Known rows, with every step that occurs:
bubif, refaz, fitup: [-1.71  3.50 -1.22  2.27  1.22 -2.51 -0.78  1.79  0.44 -0.51 -0.36  5.33
  0.24  2.27 -2.59  0.04 -4.37 -4.50  3.28 -0.27 -0.48]
bubif, refaz: [ 0.10  3.58  0.97  0.81  1.78 -2.10 -1.50  0.89 -1.00 -1.46 -0.41  4.04
 -0.48  0.84 -2.06  0.21 -2.73 -4.15  3.06  0.16  0.03]
bubif, ravozu: [ 1.60  4.12  0.46 -0.80  0.91 -1.37 -1.69  1.03 -0.64 -1.14 -0.84  2.17
 -1.57 -0.26 -1.01  4.14 -1.70 -4.18  2.78 -0.26 -0.24]
refaz, fitup, ravozu, bubif, kubefi, relog: [ 0.76  5.51 -2.35 -2.01  0.62 -0.19 -1.49  1.91  3.24 -0.48 -0.93  1.22
  0.86  2.74 -0.78  3.91 -4.94 -5.20  2.71 -1.93 -0.10]
ravozu, relog, kubefi, bubif, refaz, fitup: [ 0.14  3.90 -3.71  3.26  1.06 -2.30  0.56 -0.39  5.45  1.37  1.21  7.60
  0.36  3.10 -2.08 -0.32 -4.14 -7.48  1.23 -0.54 -0.39]
relog, kubefi, bubif, refaz, fitup, ravozu: [-0.59  4.76 -3.47  3.32  1.50 -1.83 -0.46  1.52  3.97 -0.33 -1.25  5.40
 -0.03  2.49 -0.67  2.37 -3.34 -7.86  2.22 -1.54 -0.18]
relog, kubefi, bubif: [ 2.57  3.91 -1.49  2.47  2.70 -0.73 -1.49 -1.23  0.40  0.19  0.27  2.25
 -1.06  2.02 -0.38  2.19 -2.63 -6.41  0.62 -1.97  0.72]
ravozu, bubif, refaz: [ 0.64  4.32  1.17 -1.56  1.09 -1.49 -0.99  1.56 -1.91 -1.82 -0.10  2.43
 -0.66  1.31 -1.86  2.11 -3.80 -4.04  2.98 -0.64  0.50]
fitup, refaz: [ 1.37  3.61 -0.14  1.33  3.91 -1.83 -2.99 -0.44  1.34 -0.78  0.17  0.19
 -1.15  1.23 -0.62  2.11 -1.30 -3.92  2.41 -1.13 -0.50]
fitup, refaz, bubif: [ 1.58  4.23 -1.43  1.25  5.09 -1.12 -3.54  1.22  0.88 -0.68 -0.73  0.24
 -0.71  1.76 -3.38  1.61 -2.50 -3.66  1.71 -1.64 -0.10]
fitup, kubefi, bubif, ravozu: [ 2.05  4.91 -0.04 -0.80  1.18 -0.59 -2.50  2.41  2.64 -1.75 -1.72  2.89
 -2.44 -0.10 -0.32  4.43 -0.78 -5.06  2.53 -1.00 -0.97]
bubif, refaz, fitup, ravozu, relog: [ 0.06  4.24 -2.74  0.54  1.21 -1.22 -0.22  1.49  6.60 -1.07 -0.49  5.42
  0.61  2.13 -1.15  0.21 -2.91 -6.12  3.14 -0.07 -1.22]
kubefi, bubif, refaz: [ 0.70  4.02  0.44  2.12  1.93 -1.68 -0.68  1.46  0.79 -1.70 -1.06  4.67
 -0.82  0.56 -1.75 -0.49 -1.64 -5.78  2.00 -0.51  0.66]
ravozu, bubif, refaz, fitup, kubefi, relog: [-1.91  4.60 -0.90 -1.24  0.24 -1.68 -2.75  2.01  2.21 -0.09 -0.33  4.21
  0.05  3.60 -1.04  1.91 -5.42 -4.24  4.38  0.28 -0.99]
refaz, fitup, ravozu: [ 0.91  4.31 -2.85  0.84  2.36 -0.46 -1.67  1.74  2.37 -0.87 -1.22  1.49
  0.09  2.71 -0.34  2.70 -3.37 -5.27  2.44 -1.79 -0.53]
fitup, kubefi: [ 1.79  3.92  0.01 -0.58  2.69 -0.28 -3.25  0.48  0.88 -1.82 -0.36  1.48
 -1.10  1.98 -0.58  1.97 -2.50 -3.86  2.54 -1.00 -1.28]
bubif, refaz, fitup, kubefi, relog: [-2.70  3.81 -0.92  1.04  0.79 -2.37 -3.06  1.07  3.43  0.01 -0.33  5.63
  0.19  2.95 -1.23  0.25 -4.25 -4.71  4.50  1.18 -1.07]
ravozu, fitup: [ 1.47  4.22 -1.33  0.08  1.32 -0.35 -0.26  0.58  1.03 -2.39 -0.72 -0.27
 -0.78  2.57 -2.34  0.66 -4.64 -4.45  1.34 -1.56  0.08]
relog, kubefi, bubif, refaz, fitup: [-1.45  3.97 -2.95  4.07  1.08 -2.74 -0.33  0.88  2.12  0.79  0.12  6.29
  0.13  2.77 -2.05  0.95 -4.26 -6.92  1.97 -1.16  0.23]
relog, kubefi: [ 1.73  3.54 -1.12  1.03  2.36 -0.90 -1.99 -1.95 -1.09  0.14  0.93  1.63
 -0.80  2.50 -0.51  2.57 -3.64 -5.09  1.42 -1.44  0.15]
ravozu, relog, kubefi: [ 3.07  3.35 -1.86  0.17  2.10 -0.93 -1.40 -3.08  2.44  0.80  1.93  2.75
 -0.34  2.75 -0.82  1.73 -3.25 -5.51  0.70 -0.76 -0.38]

Rows:
[ 0.07  5.56 -1.79 -1.56  0.33 -0.24 -2.62  2.43  3.61 -1.96 -2.23  1.44
 -1.53  1.97 -3.34  3.45 -4.69 -3.85  2.65 -0.52 -0.82]
refaz, bubif, ravozu, fitup, kubefi, relog
[ 4.14  3.82 -2.27  1.34  2.58 -0.35 -0.45 -2.34  3.82  0.81  1.25  3.29
 -0.74  2.36 -0.38  1.16 -2.19 -6.82 -0.18 -1.27  0.23]
ravozu, relog, kubefi, bubif
[ 2.85  4.54 -2.71 -0.47  1.32 -0.66 -1.36 -0.23  1.94  0.66  0.46  3.85
 -0.83  1.62 -3.13  3.69 -3.60 -5.05  0.58 -0.84 -0.40]
refaz, bubif, ravozu, relog, kubefi
[ 0.73  5.70 -1.82 -1.51  0.65 -0.37 -1.74  3.89  2.47 -3.29 -2.25  1.33
 -1.51  1.56 -4.49  3.74 -5.05 -3.59  1.99 -1.94 -1.33]
refaz, bubif, ravozu, fitup, kubefi
[ 3.09  4.47 -1.58 -1.29  1.63 -1.00 -1.15  1.48  1.98 -0.78 -0.65  3.29
 -1.02  0.73 -3.35  2.70 -2.53 -4.08  1.18 -0.35  0.02]
refaz, bubif, ravozu, relog
[ 0.71  4.04 -0.25  2.88  1.86 -2.12 -0.71 -0.25  0.65 -0.27 -0.18  5.51
 -0.78  1.19 -1.10  1.01 -2.63 -6.60  1.80 -0.88  0.58]
relog, kubefi, bubif, refaz
[ 1.68  4.98 -1.84  0.28  1.72  0.24 -0.97  1.94  4.80 -3.05 -1.69  1.01
 -1.52  2.32 -1.47  0.71 -3.59 -5.28  1.06 -2.32 -0.85]
ravozu, fitup, kubefi, bubif
[-0.37  4.83 -2.42  2.85  1.70 -1.44 -0.34  3.21  4.49 -1.88 -2.07  4.63
 -0.05  1.72 -1.12  1.25 -2.44 -6.92  2.75 -1.33 -0.03]
kubefi, bubif, refaz, fitup, ravozu
[ 1.08  4.72 -3.17  1.76  1.59 -1.20  0.44  2.08  8.12 -1.04 -1.30  5.94
  0.40  1.89 -0.90  0.08 -1.89 -7.30  2.04 -0.44 -0.33]
kubefi, bubif, refaz, fitup, ravozu, relog
[-0.76  4.47 -1.93  1.64  1.57 -1.65 -1.03  2.69  2.66 -1.55 -1.62  4.47
  0.11  2.04 -1.00  1.28 -3.32 -5.53  3.82 -0.61 -0.78]
bubif, refaz, fitup, ravozu
[ 3.99  4.25 -2.16 -0.64  2.34  0.29 -1.58 -2.40  4.47 -0.39  0.60  1.35
 -0.44  2.46  0.78  3.13 -2.21 -6.68  1.15 -1.09 -0.72]
fitup, ravozu, relog, kubefi
[ 2.61  4.59 -1.92 -0.48  3.02 -1.31 -2.24  0.81  4.72 -0.46 -0.28  2.53
 -1.50  0.28 -3.09  3.37 -1.41 -4.18  1.85 -0.48 -1.01]
fitup, refaz, bubif, ravozu, relog
[ 2.37  4.60 -2.80  0.55  2.82 -1.58 -2.27 -0.60  4.97  0.85  0.96  2.79
 -1.48  1.30 -2.92  4.84 -2.70 -5.45  1.41 -0.74 -1.19]
fitup, refaz, bubif, ravozu, relog, kubefi
[ 0.44  4.50  0.42  1.15  2.10 -1.46 -2.11  2.28  2.75 -2.32 -1.43  4.98
 -1.04  0.61 -1.11  0.07 -1.72 -5.44  2.78 -0.54 -0.67]
fitup, kubefi, bubif, refaz
[ 3.12  3.99 -0.32 -1.53  0.55 -1.14 -1.04  0.00  3.12 -0.55  0.09  3.36
 -1.11  0.01 -0.91  2.86 -1.38 -4.63  1.97  0.51 -0.65]
bubif, ravozu, relog
[ 0.84  5.20  0.78 -2.36  1.34 -0.78 -1.39  2.46  0.76 -3.36 -1.50  1.63
 -0.62  1.12 -0.64  3.61 -2.77 -5.00  3.58 -1.12  0.06]
fitup, ravozu, bubif, refaz
[ 1.71  4.79 -1.26  0.86  4.42 -1.16 -2.53  1.42  1.61 -1.51 -0.64  1.09
  0.08  0.91 -4.72  1.37 -3.12 -3.73  1.55 -2.43 -0.81]
fitup, refaz, bubif, kubefi
[ 0.90  5.43 -2.72  2.19  1.21 -1.77 -0.36  0.00  5.69 -1.09 -0.47  0.62
 -2.68  0.72 -1.29  5.37 -2.50 -6.76  1.64 -2.05 -0.76]
relog, kubefi, bubif, ravozu, fitup, refaz
[ 2.00  4.81  0.50 -2.49  0.89 -0.75 -1.82 -0.13 -0.29 -0.42  0.20  0.99
  0.26  1.46 -1.67  2.34 -4.18 -4.03  2.12 -1.16  0.48]
ravozu, bubif, kubefi, relog
[ 0.24  4.22 -3.64  1.33  0.80 -1.63 -0.28 -0.44  6.23  0.01  0.68  5.95
  0.42  3.01 -0.94  1.79 -4.11 -7.16  2.75 -0.39 -1.19]
bubif, refaz, fitup, ravozu, relog, kubefi
[ 2.25  4.61  0.04  0.42  1.11 -1.21 -1.17  1.80  0.84 -1.00 -1.78  2.94
 -1.92 -0.45 -0.65  3.78 -0.95 -5.32  1.74 -0.84  0.53]
kubefi, bubif, ravozu
[-2.01  3.89 -1.43  1.27  1.14 -2.03 -1.96  2.39  2.48 -1.09 -0.57  6.01
 -0.17  2.80 -2.28  0.54 -4.31 -4.30  3.80 -0.21 -1.68]
bubif, refaz, fitup, kubefi
[ 4.42  4.61 -2.69  0.96  2.52  0.29 -0.84 -1.47  6.07 -0.08  0.10  2.42
 -0.83  1.96  0.95  2.80 -1.03 -7.92  0.32 -1.74 -0.06]
fitup, ravozu, relog, kubefi, bubif
[ 1.82  4.78 -3.14  0.16  0.43 -0.48 -0.80  2.03  7.70 -0.18 -0.74  5.97
 -1.07  1.58 -0.82  2.73 -2.11 -5.79  1.65 -0.55 -1.78]
refaz, fitup, kubefi, bubif, ravozu, relog
[ 1.12  4.80 -2.85  1.46  4.00 -0.93 -1.72  1.73  2.94 -2.31 -0.91 -1.08
 -0.82  2.63 -4.69  1.16 -4.26 -3.92  1.36 -2.44 -0.11]
ravozu, fitup, refaz, bubif
[ 0.72  5.35 -2.30  0.74  2.59 -0.88 -1.75  0.87  5.08 -1.43 -0.94  0.09
 -0.17  1.80 -5.36  0.73 -4.75 -4.41  1.66 -1.89 -0.67]
ravozu, fitup, refaz, bubif, kubefi, relog
